Every row comes from one small tree of marks. Brackets hold a mark, then the marks that hang from it, in the order of their numbers. Every link used is in the known rows. Which tree was each row made from?
Known rows:
(z21 (z703 z308 z548)): [  3.4   0.7 -12.5 -11.5  -8.7   6.8  -8.2 -18.5 -12.2  16.2 -19.7  16.6
   5.2   9.4 -11.1  -1.5 -32.1  12.8   6.2  -5.1  30.3   9.1   0.0   4.3
  -4.5]
(z227 z405): [ -4.8  14.4 -17.1 -21.7 -24.0  -4.4  13.4  -4.1  -0.9   2.5 -11.5   5.5
 -16.1  12.1   8.4   2.4  -3.9  -6.9  17.5  -0.5  13.7   6.5   3.6  -0.6
 -23.0]
(z926 z162 z405): [  7.5 -10.0 -10.9  -1.6  -9.5 -17.0  -5.8   8.8   1.4  -4.1  -6.8   4.0
  -3.1  15.0  14.7  -0.6  17.6   6.2  11.3   8.4   3.4  -3.5   2.4   7.1
 -14.2]
(z926 (z405 z227)): [ -6.5  -9.4  -4.4  -7.5 -12.7 -11.8 -11.5   1.1   9.3  -5.5   7.3 -15.9
  -7.1   3.7  14.0  -3.9  -1.9  -2.5  11.1   8.2   1.1   0.5  -0.5  -6.8
  -7.3]
(z162 z21 (z548 z703)): [  9.4   2.2 -12.6 -38.5 -19.8  14.9  14.8  27.7 -15.5  13.7  -7.8   8.9
 -14.7  31.8  30.0 -13.5 -19.3 -16.2  -3.4   6.0  17.4  -5.3   4.4  -6.6
 -10.9]
(z21 z703): [  0.4   5.2  -1.2 -16.7 -17.4   0.9   6.5   0.1 -15.0  18.5 -21.3  -3.5
  -6.0  23.7   1.5   7.0   2.6   2.3  14.2   0.7  10.2   0.2   3.0 -14.7
 -13.0]
(z405 z227 z308 z548): [-10.7   5.8   3.4  10.0 -10.1  -7.0   2.1  -0.6  22.4   7.3  10.3 -32.0
 -19.9  -7.9 -15.7  11.4  -7.9  -3.0  -5.8 -11.3   5.2  -5.9 -11.1 -34.0
  -4.3]
(z227 (z405 z548)): [-10.1  16.8 -12.4 -14.7 -19.4  -4.7  11.8   0.8  13.5   2.1 -13.7  -6.0
 -17.4   4.6  -0.1  15.9  -6.0  -6.6  -0.7  -4.5   8.7  -4.8  -0.2  11.9
 -15.6]
(z703 (z308 (z405 z227)) z926): [ -5.8 -20.7  -0.8   5.6   7.9   2.0   4.0  -2.0  -1.0  -1.6  13.4  -2.6
  -4.2 -15.1  -2.5 -16.7  -7.6   2.4  -1.8 -14.5   2.0  -2.3  -5.6  21.8
  -2.3]
(z926 (z405 z227 z308 (z548 z703))): [  3.9  -3.7   1.2  10.4  -0.7  -9.5 -19.0  -1.1  29.1  -2.0  20.6 -28.0
 -12.4   6.9  -8.6  19.3 -14.7  -5.5  -6.4   6.2  -5.2 -18.0  -6.9  -5.1
   9.3]
(z926 (z405 z227 z308 z548)): [-11.0  -3.0   2.1  12.2  -4.6 -13.8 -15.8  -2.0  28.5  -3.3  11.8 -28.4
  -4.4 -12.2  -3.0  13.5  -9.7  -4.0  -6.9   3.7  -3.2 -12.5 -10.1 -23.5
   4.0]
(z405 z227 z308 (z926 (z162 z548))): [ -4.3  13.9  16.0  19.2  -4.4 -13.5  13.8  28.8 -12.8  -6.3   7.0 -25.0
 -12.0 -12.3  -9.9  -7.0  18.0  -9.2  -1.1 -12.6  -1.0   1.9  -4.7 -58.5
  13.5]
(z405 z227 z308 (z926 (z162 (z21 z703)))): [ -2.9   9.2  30.2  27.9   3.0   2.2  16.7   6.5 -13.1   0.9  -4.8 -34.0
   0.0   7.4  -1.8  -3.2  13.2   0.1   2.5  -6.4  -7.4  -0.3  -0.8 -79.9
  20.3]
(z162 z21): [ -6.7  -4.8 -11.4 -26.9 -20.8   8.7  13.4   2.0 -14.1  10.5 -13.7   1.1
  -7.9  19.6  28.8 -12.7 -13.4  -3.4   7.4   0.6  19.9   2.5   0.6 -21.4
 -23.3]
(z548 (z703 (z926 z162))): [ 21.6  -6.1  -1.6   0.2   7.4  -3.2   9.7   4.6   3.8  -3.3  -1.3  20.0
 -20.0  30.0  -3.6   2.2  24.5   9.3   9.5  -3.4  -1.1   1.8   4.1  27.3
 -10.8]
(z308 (z405 z227 (z926 z162))): [ -2.5  -8.4  15.2  21.3  -2.1 -13.9  24.4  17.4 -29.2  -8.5  10.5 -31.1
 -11.0  -4.5  -6.2 -13.3  24.3   0.7   7.1 -22.7 -11.1  -8.4  -3.1 -14.5
   4.2]
(z162 (z21 z703) (z548 (z405 z227 z926))): [-10.9  23.3  21.9 -11.6   2.7  13.7  10.2  20.8 -32.7   1.4  -4.9 -26.0
  15.7  -7.5  13.0  -1.4  -5.1 -17.3  -3.0   8.5 -23.4   3.9   9.6 -42.6
  22.7]
(z703 z21 z308 z548 (z926 (z405 z227))): [ -8.6 -21.3   1.1  10.9   8.6   3.6 -23.2 -26.1  21.4 -18.9  11.2  26.5
  19.4 -20.8   1.2 -25.5   6.7   8.5  -4.0   4.0   9.9  16.2   0.9  27.9
  10.9]
(z926 z162 (z405 z227 z308)): [  4.9  -5.0   2.2  20.8  -2.9 -19.6  -9.2   4.3  21.5  -6.6  14.4 -18.0
  -8.7  -1.6   0.1  -0.1  14.9   3.2   9.4   4.9  -3.6  -1.3  -3.5 -32.7
   0.4]
(z308 (z405 (z548 (z703 z21 z926)))): [  3.7 -17.9   7.9   3.4   3.2  11.3  17.8   1.1  -1.9   3.1   6.6  11.9
  -1.0   9.0  -4.1  -3.4  35.6  -1.1 -15.1 -10.8  -9.5 -17.9  -1.5  52.1
  -2.3]
(z703 (z926 z162)): [  4.4  -5.6  -0.5   2.5   3.8  -6.3  13.6   3.9   3.7  -3.2 -10.2  18.7
 -12.2  11.8   1.6  -3.9  29.7  10.9   9.4  -5.2   0.4   7.2  -0.1   7.7
 -15.5]
(z21 (z703 z308 (z548 (z405 z926)))): [ -1.0  14.3  -2.0   0.3  11.6   5.9 -15.5 -26.7 -43.7   0.8 -12.5   7.7
  25.5 -11.7 -20.6  10.4 -28.8   9.8   8.7  -2.6   4.2  13.6   4.2   8.4
   9.5]
(z162 z21 (z548 z405 (z703 z926))): [ 10.0   8.2  -5.8 -31.6  11.6  19.5   8.4  14.2 -11.7   1.4  -0.1  28.3
   4.0  11.6  24.2  -3.3  -7.8 -12.8  -3.5  17.0 -14.2   4.7  10.0  20.0
  -2.6]
(z308 z405): [ -2.4 -11.6 -12.5 -16.8 -17.7  -3.6  19.4   5.2 -27.1  14.2  -3.9  -1.1
  -7.5   6.8  10.7  -9.7  -0.6  -1.6  12.1  -9.5   8.4  -8.4  -3.9   6.2
 -23.6]
(z308 (z405 z548)): [ -6.6  -9.8  -9.1  -9.5 -13.7  -3.5  17.2  10.3 -12.4  13.7  -5.2 -12.2
  -7.8  -0.3   0.6   3.7  -3.0  -1.8  -6.9 -13.1   2.8 -20.8  -8.0  17.6
 -16.0]
(z308 (z405 z227 z548 z926)): [-17.9  -6.9  13.6  12.7  -3.4  -7.6  17.2  11.1 -24.5  -4.9   8.5 -42.7
  -7.4 -16.2  -9.8  -0.8   0.9  -6.2  -9.3 -23.0 -10.8 -19.9  -8.9  -4.4
   7.7]

Write each row's tree:
[ -5.2   1.9   7.8   1.6  12.3   7.1   3.0 -27.0  10.0 -11.0  16.9  23.4
  10.8 -22.7  -9.3 -13.9  26.7   6.3   9.4  -1.6 -14.3  28.6   7.6  17.4
   0.9]	(z703 z21 (z548 (z405 z227)) z926)
[ -9.8  -9.9   2.6   0.8 -11.5  -5.0  16.5  12.5   3.8   7.7  11.0 -33.2
 -16.7  -8.0  -5.3  -0.2  -2.0  -3.9  -7.9 -17.7  -4.7 -18.2  -8.6   6.1
  -4.5]	(z308 (z405 z227 z548))
[  1.4  20.3  -1.7 -34.6  -8.6  17.4   9.8  19.7 -21.6  18.9 -17.7   4.0
  14.4   9.1  23.2   2.1  -9.2 -12.5   0.2  17.8  -9.4   3.1  10.5 -20.4
  -0.6]	(z162 (z21 z703) (z548 z405))
[ 10.8  -3.1  -3.7  -9.5  -6.5   7.7 -11.2  31.3  -0.9   8.0 -21.8   7.3
  17.4  13.7  28.7 -10.2  -8.9  -4.1 -15.2  19.2   9.2  -9.4   5.8  -7.1
  12.3]	(z926 (z162 (z21 (z703 z308)) z548) z405)
[  6.4  -2.4 -11.4 -12.6 -12.4 -12.9  -2.0  33.3  -0.7  -1.2 -10.0   9.7
  -1.8   8.6  20.2  -7.1  16.3  -6.1   1.1  13.1   2.8  -6.2   3.5   2.4
  -5.2]	(z926 (z162 z548) z405)
[ 11.2   0.8  -3.6  16.7  27.0  -0.6  -9.8 -17.6  18.7 -14.4  17.0  18.9
   2.4 -23.3 -22.0  -5.2  -2.9  18.1   3.5  -7.2  -7.5  23.9   2.5  31.1
   5.4]	(z703 z308 (z548 (z405 z227)) (z926 z162))
[  7.3 -18.6  -9.4  10.4  13.0 -10.1 -21.1  -1.7  10.9 -14.4  -5.5  22.9
   7.6   0.7   8.0  -3.6   9.2  12.3  -0.9   7.6   4.7   0.1   0.2  35.2
  -3.7]	(z703 z308 (z926 z162 z405))
[  3.7 -10.1   0.0  18.3  13.5 -14.0  -5.5  -5.9  12.9 -10.6  -2.3  21.9
   7.2  -1.0   6.3   1.9  24.4   9.3   8.1  11.9  -8.6  -0.5  -3.6 -10.3
  -3.5]	(z703 (z926 z162 (z405 z308)))
[  1.6  24.5   0.8 -20.9  -3.4  15.2   8.6  12.5 -17.0  22.7 -12.2   3.2
  17.9   0.2  15.4   7.0 -13.2 -13.5   0.1  18.3  -8.8   2.9   5.7 -49.4
   2.8]	(z162 (z21 z703) (z548 (z405 z308)))
[-10.3  16.7   9.9  14.5   5.9  -9.1  -3.3 -12.5 -23.3  -8.3  18.5 -29.7
   1.3 -22.0 -16.0  11.9  -2.6  -4.3  14.6  -5.0 -14.9  10.5  -1.4 -41.1
   1.8]	(z548 (z405 z227 z308 z926))
[ -0.5   9.1  -9.5 -11.5  -1.7  -2.3  -0.4 -18.1  -0.9  -0.3  14.4  -0.7
  -4.7 -12.2  -9.3  -1.7 -16.3   3.6  17.5  -3.5  -3.1  20.4   3.2   1.2
  -8.7]	(z703 (z548 (z405 z227)))
[ -6.9  -3.6  13.6  15.5  19.9  -1.8  -8.9 -27.7  18.0  -4.6  -0.3  17.1
  19.3 -11.7  -6.4  -0.4  -5.3   7.6   9.2  14.1 -12.9   6.2  -3.2 -29.9
  21.2]	(z21 (z703 z548 (z926 (z405 z227 z308))))
[ 17.9   8.2  -7.7  -2.1   8.7  15.3  -3.8 -12.0  -7.8  10.3 -11.1  16.6
  18.0   4.5  -0.7  -1.1 -21.5  15.3   1.4   5.2   6.3  14.4   8.2   5.5
   2.5]	(z926 (z162 (z21 (z703 z308 (z548 z405)))))
[ 18.6   4.6 -12.1  -7.3   0.5   1.6 -23.4  -6.3   3.2   0.7  27.5 -16.8
 -14.8   6.4 -15.2  11.1 -25.1  -0.2   6.5  -2.1   3.2   7.7   6.9  33.0
  -5.9]	(z548 (z405 z227) (z703 z308))
[  4.7   4.3  -2.2   3.2   0.2  11.1  -6.1 -12.0  27.2  -8.4   0.7  19.8
  -5.4   7.0 -13.2   7.0  12.9  -2.9 -18.4  -3.9   9.1  -1.6   4.6  61.6
   1.7]	(z227 (z405 (z548 (z703 z21 z308 z926))))
[ -6.3 -15.8   4.4  13.0 -14.5   4.1   1.0   6.3   9.6   5.6  17.0 -27.5
  -3.5 -18.0 -11.7 -13.0  12.1  -1.3 -21.6 -22.0  10.2 -12.4  -6.3  24.9
   1.3]	(z703 z21 (z308 (z405 z227 z548)))
[  2.6  11.6  -6.0 -23.7  -0.4  18.2   8.0 -19.0 -19.5  15.0 -15.4  17.3
  17.8   8.0  12.0   0.3 -24.0   5.5  11.8  10.9  -2.3  13.5   7.9 -12.7
  -4.5]	(z162 (z21 (z703 (z548 z405))))
[ 12.2  16.9  -6.2 -11.5  15.9   5.2  -0.4   5.3  -6.3   3.7   9.4  27.0
   2.2  -1.8  -4.9  11.5  -1.0 -10.1   3.3  12.7 -16.8   5.2   4.3   7.0
  -1.0]	(z162 (z548 (z405 z308) (z703 z926)))
[  6.3   7.1 -11.0  -3.7   6.4   6.1  -7.3  -8.5  23.8  -7.9  -2.9  14.7
 -12.9   9.2 -12.1  17.3 -19.9  -2.1 -13.9  -3.2   8.4  -6.3   0.5  57.2
  -1.0]	(z227 (z405 (z548 (z703 z308 z926))))
[ 11.7  -4.1 -16.1  -8.4 -10.1   2.5 -15.4   1.9   5.1   8.7  -0.4  -8.6
 -18.4  19.9 -12.8  16.3 -29.6   2.2 -13.4 -10.2  25.0 -12.6  -4.7  41.4
 -10.6]	(z405 (z548 (z703 z308)))
[  4.9  -7.5   2.6 -12.2   8.4  -2.1  -8.2  19.2  14.3 -11.8  11.7  10.0
  -5.7   8.4  13.9  -7.0   2.7 -13.5  -2.0  16.4 -13.8  -5.8   4.6  19.9
  13.8]	(z162 (z548 (z703 (z926 (z405 z227)))))
[-15.7 -13.2  16.5  24.6  -6.6   1.6   1.1   4.2 -17.7  -6.5  14.3 -37.0
   5.7 -25.1 -15.9 -12.1  14.1  -4.0 -24.4 -27.6   4.2 -14.2  -7.2  14.9
  12.7]	(z703 z21 (z308 (z405 z227 z548 z926)))
[ 18.0 -10.8   4.8  20.7   8.0   6.6  -7.7   2.7  23.5  -5.8   3.8  14.3
  -8.4  13.5 -18.5   2.9  36.1  11.4 -23.0 -11.9   8.3  -4.5   1.2  58.9
   2.5]	(z405 (z548 (z703 z21 z308 (z926 z162))))
[  2.1   7.3   4.5   4.4  25.0  10.2 -13.9 -29.1   8.3  -1.7   4.8  14.9
  16.3 -17.1 -21.7   4.1 -19.5  13.6   5.4   1.2 -10.2  20.8   5.4  18.7
  14.7]	(z21 (z703 z308 (z548 (z405 z227)) z926))
[ -9.3  -1.6  12.2  13.0  16.3  -3.7 -12.3 -12.0  16.1   2.4 -15.9   6.6
  19.6  -3.2  -4.0  25.0   5.7   4.0  -9.5  15.9 -16.0 -15.3  -5.3  -9.6
  13.6]	(z21 (z703 (z926 (z405 z308 z548))))
[-19.2  22.8   2.3  11.1  -7.3  -8.8  10.2  -9.2  -9.7  -7.8  -9.9 -15.4
  -4.9 -11.7 -13.2  20.5  -8.1  -9.8  -3.6  -8.9   3.1  -7.0  -6.6 -27.4
   0.2]	(z227 (z405 z308 z548 z926))
[ -9.3 -12.5   5.4   9.5   2.4  -3.0  -8.8 -18.5   6.1  -7.4  -0.6  26.0
  20.3  -7.2  12.0  -7.5  35.8   0.4   4.4  14.0  -2.2   5.1  -1.0  -8.4
  -4.6]	(z703 z21 (z926 (z405 z308)))
[ -8.4   0.4   9.2 -10.1   9.9  12.4   1.6  10.5  -1.7   6.1 -21.2  25.6
  29.0   1.6  32.5  -5.4  -3.8 -11.9  -7.8  29.5 -10.7  -7.3   0.5 -42.0
  16.3]	(z162 (z21 (z703 (z926 (z405 z308)))) z548)
[-10.4 -11.0   2.2  11.9  16.1  -7.4  -9.0 -27.2  20.4 -12.8  11.7  20.0
  10.4 -20.3  -0.5  -9.0 -11.3   5.8   9.9   7.7  -4.2  10.4  -6.9 -19.7
   8.8]	(z703 z548 (z926 (z405 z227 z308)))
[  9.6  21.6   1.5   7.4   0.7  -9.7   5.0  23.9  10.5   3.4  19.0 -14.7
  -9.6 -17.6 -11.3   4.5  15.0  -6.8   3.1   1.2 -14.8   9.5   3.0 -33.7
   1.8]	(z926 (z162 (z548 (z405 z227 z308))))
[  1.4  -2.8 -10.6 -18.0  -9.5  20.2  -0.7 -16.7 -13.2  17.1 -23.2  16.8
  10.5  14.5  10.2 -13.0 -43.3   8.8   0.4  -0.6  31.6   8.4   0.4 -12.0
  -2.3]	(z162 (z21 (z703 z308 z548)))
[ -3.2   2.0  13.9  17.2  -5.5 -14.4  11.8  11.7 -15.5 -12.3   3.8 -29.5
 -18.8   3.4  -8.7  -5.7  23.4   2.6   9.6 -17.2  -0.7   4.3  -0.9 -25.2
   1.5]	(z405 z227 (z926 z162))
[  2.8 -16.7  -5.0  17.9  16.9  -9.2 -24.1   2.6  26.0 -15.8  -7.3  11.5
   6.8  -7.1  -1.9   9.6   6.9  13.2 -19.9   3.9  -0.8 -11.3  -4.5  46.4
   4.0]	(z703 z308 (z926 z162 (z405 z548)))
